Known rows, with every way that one mark hangs from another
K106(K592 K876(K116) K924): [-1.14, -1.77,  3.83, -3.19, -4.94, -0.81,  0.93, -0.48, -1.45,  0.41,
 -2.14, -1.45,  0.45,  1.05, -1.59, -0.76, -0.42,  1.71, -0.26, -0.23,
  1.15, -1.08, -0.44, -1.18]
K106(K592 K876 K924): [-1.74, -1.39,  3.44, -2.68, -3.70, -0.71,  0.01,  0.65, -1.33, -0.67,
 -0.50, -1.31,  0.40,  1.45, -1.67, -0.45, -1.28,  1.83,  0.53, -0.05,
  0.20, -1.17, -0.39, -1.09]
K592(K106 K539(K924)): [ 0.75, -0.75,  2.61,  0.26, -1.11, -2.40,  2.49,  0.46, -0.73, -0.89,
 -0.58,  0.66, -0.65, -0.53, -0.80,  0.09, -1.22,  0.84,  0.18,  1.37,
  0.38, -2.99, -0.16, -3.12]
K106(K592(K539) K924): [-2.40, -0.62,  3.59, -1.26, -3.38, -0.63,  2.04, -0.69, -1.17, -1.33,
 -0.95, -0.58, -0.42, -0.07, -2.01, -1.27, -0.40,  1.95,  0.53, -0.32,
  0.94, -2.52,  0.08, -1.77]
K592(K539(K876(K116) K924(K106))): [ 0.86,  0.03,  4.29, -1.21, -3.06,  0.67,  2.84, -1.30,  1.15,  0.33,
 -4.44,  0.07, -0.07, -1.78, -0.07,  0.11, -1.94, -0.01, -0.75,  1.26,
  2.55, -1.27, -1.12, -1.78]
K106(K592(K116 K539) K876): [-1.11, -1.60,  5.00, -2.27, -2.35, -1.96,  0.72,  0.89, -0.86, -1.45,
 -0.44, -2.45, -1.83,  0.01, -0.58, -0.78, -1.60,  0.63,  1.04, -1.07,
  0.64, -0.70, -0.75, -2.02]
K106(K924): [-2.02, -1.56,  2.95, -2.66, -3.62,  1.00,  0.35, -0.08, -1.13, -0.81,
 -0.24,  0.23,  0.32,  1.12, -1.34, -1.23, -1.26,  2.15, -0.66, -0.80,
  0.39, -1.91, -0.62,  0.36]
K106(K592(K116) K876 K924): [-2.55, -2.14,  4.71, -3.70, -3.61, -0.70, -1.83,  0.45, -1.14, -1.09,
 -0.31, -2.03, -0.01,  1.13, -1.52, -1.49, -2.03,  1.96,  0.05, -1.32,
  0.77, -0.22, -0.65,  0.42]
K116(K924): [-1.34, -1.81,  3.50, -3.49, -3.06,  2.54,  2.39, -0.60, -0.97, -1.37,
  1.20,  0.29, -0.28,  0.28,  0.98, -1.88, -0.38,  0.87, -0.17, -1.90,
 -0.07, -1.78,  0.30, -0.73]
K924(K106(K592(K539)) K116(K876)): [-0.69, -0.49,  4.84, -2.41, -2.44,  1.19,  6.34, -0.38, -1.49,  1.13,
  0.84, -0.67, -1.02,  0.52, -0.91, -1.87, -0.45,  1.47, -1.45,  0.17,
 -0.45, -1.39, -1.12, -3.00]
K924(K106(K876)): [-0.72, -0.07,  4.07, -2.96, -1.77,  1.14,  2.01,  1.90, -0.41,  0.43,
 -0.03, -1.58, -0.27, -0.17,  0.21,  0.09, -3.27,  1.35,  0.01, -0.34,
 -1.05, -0.70, -0.85, -1.90]
K116(K592(K106 K539) K924): [-2.62,  0.04,  3.64,  0.10, -2.55,  0.73,  3.82,  1.42, -2.94, -1.00,
  1.30,  0.05, -0.85, -0.95, -0.69, -0.95, -0.57, -0.05, -0.52, -1.02,
 -1.85, -2.64,  1.55, -2.07]
K924(K116): [-1.27, -1.72,  2.82, -2.52, -3.58,  0.70,  1.48,  0.19, -1.41,  1.00,
  0.86,  0.47, -0.99,  2.16, -0.30, -0.99, -0.77,  2.00, -1.45, -1.16,
  0.13, -0.93, -0.86,  0.40]
K539(K924): [ 0.34, -2.29,  2.51, -2.51, -1.97, -0.63,  0.54, -0.13,  0.37, -0.99,
 -0.08,  1.08,  0.00,  0.47, -1.08, -0.49, -1.18,  1.91,  0.33, -0.35,
  0.93, -1.56, -0.80, -0.79]
K106(K924(K116)): [-2.44, -1.61,  2.75, -2.06, -4.48,  1.01, -0.14,  0.02, -2.24,  0.54,
  0.05,  0.60,  0.05,  2.80, -1.61, -1.31, -0.95,  2.94, -2.31, -0.96,
  0.79, -0.94, -1.12,  1.54]
K106(K592(K539) K876(K116) K924): [-1.11, -0.98,  3.82, -1.17, -4.57, -1.71,  1.94, -0.29, -2.01, -0.03,
 -3.38, -1.34, -0.48,  0.24, -1.95, -0.26, -0.73,  1.50, -0.23,  0.21,
  1.40, -1.48, -0.71, -2.15]
K876(K106(K592 K924)): [-2.73, -0.65,  2.82, -5.05, -2.17,  0.92, -0.01, -0.30,  0.08, -0.71,
  1.14, -0.05,  1.47,  0.28, -1.90, -1.50,  0.39,  2.95, -0.61, -0.97,
  0.85, -2.06,  0.51, -0.98]
K592(K539): [-0.64, -0.95,  3.02, -1.53, -2.34, -0.30,  2.73,  0.23, -0.79, -0.87,
 -0.48,  0.12, -1.47, -0.51, -0.16, -0.67, -0.83,  0.94,  0.20, -0.61,
  0.16, -2.36, -0.58, -1.76]
K592(K106 K116 K539): [-1.29, -1.05,  4.29, -1.41, -1.84, -1.64,  1.91,  0.79, -1.32, -0.67,
  0.41, -0.75, -1.87, -0.88,  0.32, -1.25, -1.61,  0.20, -0.37, -0.48,
 -0.15, -2.33, -0.14, -1.79]
K592(K106): [-0.73, -1.06,  2.75, -2.28, -2.08, -0.56,  2.67,  0.76, -0.79,  0.35,
  1.61, -0.28, -0.20, -0.03,  0.88, -0.61, -0.92,  0.54, -0.08,  0.23,
 -1.44, -3.09,  0.75, -2.08]
K116(K592(K539)): [-2.07, -0.62,  3.26, -0.71, -2.71,  0.02,  2.23,  1.39, -1.76, -0.74,
  0.34,  0.24, -1.36, -0.71, -2.10, -0.72, -1.04,  1.43, -0.13, -1.63,
 -1.01, -1.65,  0.06, -0.66]

Rows
[-0.11, -0.51,  4.45, -3.07, -1.66,  1.23,  1.62, -0.79,  2.02, -0.12,
 -0.68, -0.94,  1.12, -0.79, -0.03, -0.32, -1.58,  0.87,  0.91,  0.82,
  1.37, -1.78,  0.56, -1.72]  K539(K876 K924(K106(K592)))
[ 0.54, -1.58,  3.03, -5.28, -2.63,  0.28,  0.51, -1.51,  1.98, -0.08,
 -1.90,  0.37,  1.76, -0.78, -0.27,  0.04,  1.16,  0.63, -0.38,  0.63,
  3.26, -1.39,  0.04, -1.33]  K539(K876(K106(K592) K116) K924)
[ 0.20, -1.16,  4.05, -2.36, -4.54,  0.53,  2.93, -1.01, -0.38, -0.02,
 -4.12, -0.05, -1.00, -1.03,  1.21, -0.19, -0.26, -0.93, -0.42,  0.72,
  1.69, -1.92, -0.64, -0.94]  K592(K539(K876(K116)))
[-1.73, -0.83,  5.34, -1.88, -3.14,  1.62,  1.61, -0.22, -1.03, -1.75,
 -0.88, -0.46, -1.02, -0.95,  2.21, -1.38, -0.96, -2.30, -0.23,  0.18,
  0.54, -2.19,  1.05, -1.17]  K592(K106 K116(K924) K539(K876))
[ 0.39, -0.63,  2.79,  0.62, -3.02, -1.14,  1.19,  0.69, -1.21,  0.43,
 -2.23,  0.79, -0.45,  1.34, -0.08,  1.01, -0.97, -0.22, -1.07,  2.22,
  1.22, -2.12, -0.55, -1.45]  K592(K106 K539(K876 K924(K116)))
[-1.13, -1.07,  3.01, -5.74, -2.90,  2.66,  2.40, -1.29, -0.33, -0.03,
  0.26,  0.76,  0.61, -0.64,  0.64, -1.85,  1.22,  1.00, -1.73, -1.79,
  1.32, -1.27,  0.15, -0.83]  K876(K106 K116(K924))
[-2.07,  0.10,  3.65,  0.32, -2.56,  0.13,  2.85,  2.89, -3.66, -1.09,
  0.21, -0.77, -0.91, -0.37, -0.75,  0.03, -1.45, -0.39, -0.29, -0.21,
 -2.41, -1.67,  1.19, -2.54]  K116(K592(K106(K876) K539) K924)
[-3.44, -0.31,  2.54, -4.47, -3.95,  1.38, -0.03,  0.63, -1.29,  0.36,
 -0.25,  0.80,  1.20, -0.10, -3.27, -0.88,  0.01,  2.80, -2.78, -1.89,
  0.63, -0.89,  0.11,  1.45]  K876(K106(K924) K116(K592))
[-1.53, -2.40,  3.79, -3.49, -4.56,  1.14,  2.54, -1.01, -2.45,  0.61,
  0.85,  0.32,  0.40,  2.84, -2.14, -2.22,  0.69,  1.98, -2.01, -0.03,
  0.05, -1.31, -0.77, -0.01]  K106(K592 K924(K116(K876)))
[-2.22, -0.35,  4.86, -3.91, -2.28,  3.26,  4.52, -1.31,  0.16, -0.17,
  2.21, -1.51,  0.20, -0.88,  0.83, -2.61, -0.55,  1.18,  0.27, -1.87,
  0.14, -2.04,  1.42, -2.43]  K116(K924(K106(K592)))
[ 1.35, -0.88,  3.30, -0.65, -3.21, -1.73,  2.42, -0.61, -0.18,  0.13,
 -3.86,  0.48, -0.39, -1.11,  0.55,  1.05, -0.46, -1.06, -0.52,  2.53,
  1.76, -2.72, -0.16, -2.41]  K592(K106 K539(K876(K116) K924))
[-3.19,  0.38,  2.67, -2.63, -3.69,  0.46,  0.87,  0.92, -1.75, -0.24,
 -1.85,  0.83,  0.15, -0.77, -3.77, -0.61, -0.21,  2.41, -2.51, -1.50,
  0.93, -1.16, -0.32,  0.27]  K876(K106(K924) K116(K592(K539)))
[-3.27,  0.57,  2.89, -2.39, -3.11,  1.89, -1.06,  2.06, -1.17, -1.05,
 -2.02,  0.85,  0.95, -0.44, -2.82,  0.18, -0.97,  1.06, -1.31, -0.06,
  0.39, -1.45,  0.16,  0.84]  K116(K592(K539(K876(K106(K924)))))
[-0.01, -2.29,  2.92, -2.03, -3.61,  1.08, -0.71, -0.16, -0.11,  0.26,
 -1.53,  1.27,  0.30,  2.18, -0.35,  0.09, -1.01,  0.87, -1.21,  0.83,
  1.88, -0.51, -1.03,  1.01]  K539(K876 K924(K116))
[-0.58, -0.40,  3.17, -4.26, -2.43, -0.69,  3.68, -0.96,  0.24,  0.22,
 -0.74, -0.41, -0.32, -1.34, -0.75, -0.78,  1.44,  1.32, -0.73, -0.85,
  1.96, -1.96, -0.13, -3.17]  K876(K106(K592(K539)) K116)
[-0.23, -1.05,  2.98, -5.88, -3.31,  1.84,  0.81, -0.63,  0.83,  0.66,
 -1.72,  0.36,  1.10, -0.60,  1.08, -0.11,  0.33, -0.10, -1.68, -0.06,
  1.54, -1.00, -0.19, -0.22]  K539(K876(K106 K116))
[-2.06, -0.78,  5.67, -4.07, -2.23,  2.78,  0.90,  0.81, -0.57, -0.70,
  0.71, -1.90, -0.79, -0.07,  0.81, -1.91, -3.51,  0.65, -0.60, -2.14,
 -0.13,  0.54, -0.30, -0.52]  K592(K116(K924(K106(K876))))
[-1.41, -0.37,  3.46, -4.40, -2.78,  1.05,  4.24, -1.97, -0.40, -0.77,
 -0.24, -0.40,  0.10, -1.51, -0.12, -1.98,  2.07,  0.83, -0.69, -1.66,
  2.04, -2.10,  0.66, -3.12]  K876(K106(K592(K539)) K116(K924))
[-0.44, -0.44,  5.45, -1.74, -1.74,  0.63, -0.02, -0.14,  1.37, -1.24,
 -2.57, -0.51, -0.83, -1.21, -0.12, -0.49, -3.39,  0.30, -0.30,  0.25,
  2.26, -0.62, -1.29, -0.44]  K592(K116 K539(K876 K924(K106)))
[-3.00,  0.82,  5.32, -1.19, -3.09,  4.37,  3.21,  0.82, -1.04, -1.08,
 -0.88, -0.53, -0.37, -1.79, -0.12, -0.92, -1.86, -0.41, -0.30, -1.00,
 -0.59, -1.19,  1.00, -0.66]  K116(K592(K539(K876)) K924(K106))
[-1.95, -0.81,  5.00, -4.07, -2.53,  4.81,  4.85,  0.34, -1.92, -0.66,
  2.41, -0.19,  0.28, -0.54, -0.98, -2.32, -1.08,  0.49, -1.36, -1.66,
 -2.60, -0.94,  0.70, -0.66]  K116(K592 K876 K924(K106))
[-0.08, -0.07,  3.85, -0.46, -2.59,  1.09,  1.50,  0.04,  0.03,  0.58,
 -2.49,  0.50, -0.61,  0.70, -0.73,  0.27, -2.25,  0.95, -1.35,  0.99,
  1.95, -0.46, -1.33, -0.68]  K592(K539(K876 K924(K106 K116)))
[-0.37,  0.40,  4.64, -2.04, -3.07, -0.88,  4.86,  0.20, -0.55,  0.94,
 -2.19, -2.46, -0.96, -1.45, -0.34, -0.34, -1.35,  1.16,  0.00,  0.03,
  0.72, -1.09, -0.54, -3.96]  K924(K106(K592(K539) K876(K116)))
[-1.86, -0.13,  3.01,  0.94, -3.88, -1.47,  0.85,  2.05, -3.95,  1.14,
 -1.78, -0.41, -0.79,  2.59, -1.59,  0.68, -2.33,  1.22, -2.05,  1.58,
 -0.76, -1.41, -1.06, -1.51]  K592(K106(K876 K924(K116)) K539)
[-0.59, -0.79,  4.21, -2.03, -3.31,  0.46,  2.50, -0.55,  0.06, -1.19,
 -1.68, -0.82, -0.85, -0.75,  0.52, -0.24,  0.01, -0.30,  1.30,  0.52,
  1.12, -2.49,  0.51, -2.10]  K106(K592(K539(K876)))
[-3.43,  0.20,  2.86,  0.55, -3.20, -0.79,  1.73,  2.28, -2.98, -0.38,
 -0.29, -0.09, -0.24, -0.16, -2.90, -0.35, -1.56,  1.47, -1.06, -0.04,
 -1.43, -2.78,  0.88, -0.93]  K116(K592(K106(K924) K539))
[-0.87, -1.85,  4.08, -5.70, -1.17,  0.29, -2.51, -0.40,  2.22, -1.57,
 -0.32, -0.05,  1.13, -0.34, -0.47, -0.75, -0.22,  0.90,  0.01, -0.59,
  2.72, -0.81, -0.05, -0.26]  K539(K876(K106(K592(K116))) K924)
[-2.54, -1.37,  3.14, -0.72, -4.67,  1.23,  2.24,  1.35, -4.14,  0.26,
 -0.29,  1.43, -0.88,  2.09, -4.23, -1.32, -0.60,  2.11, -2.81, -0.52,
 -0.91, -0.74, -1.45,  1.13]  K106(K924(K116(K592(K539) K876)))
[-3.26, -2.33,  4.59, -3.97, -3.57, -0.01, -0.73, -0.87, -0.45, -1.05,
  0.82, -1.09, -0.37,  0.55, -1.56, -2.55, -1.07,  2.34, -0.23, -2.14,
  1.38, -1.44, -0.10,  0.91]  K106(K592(K116) K924)
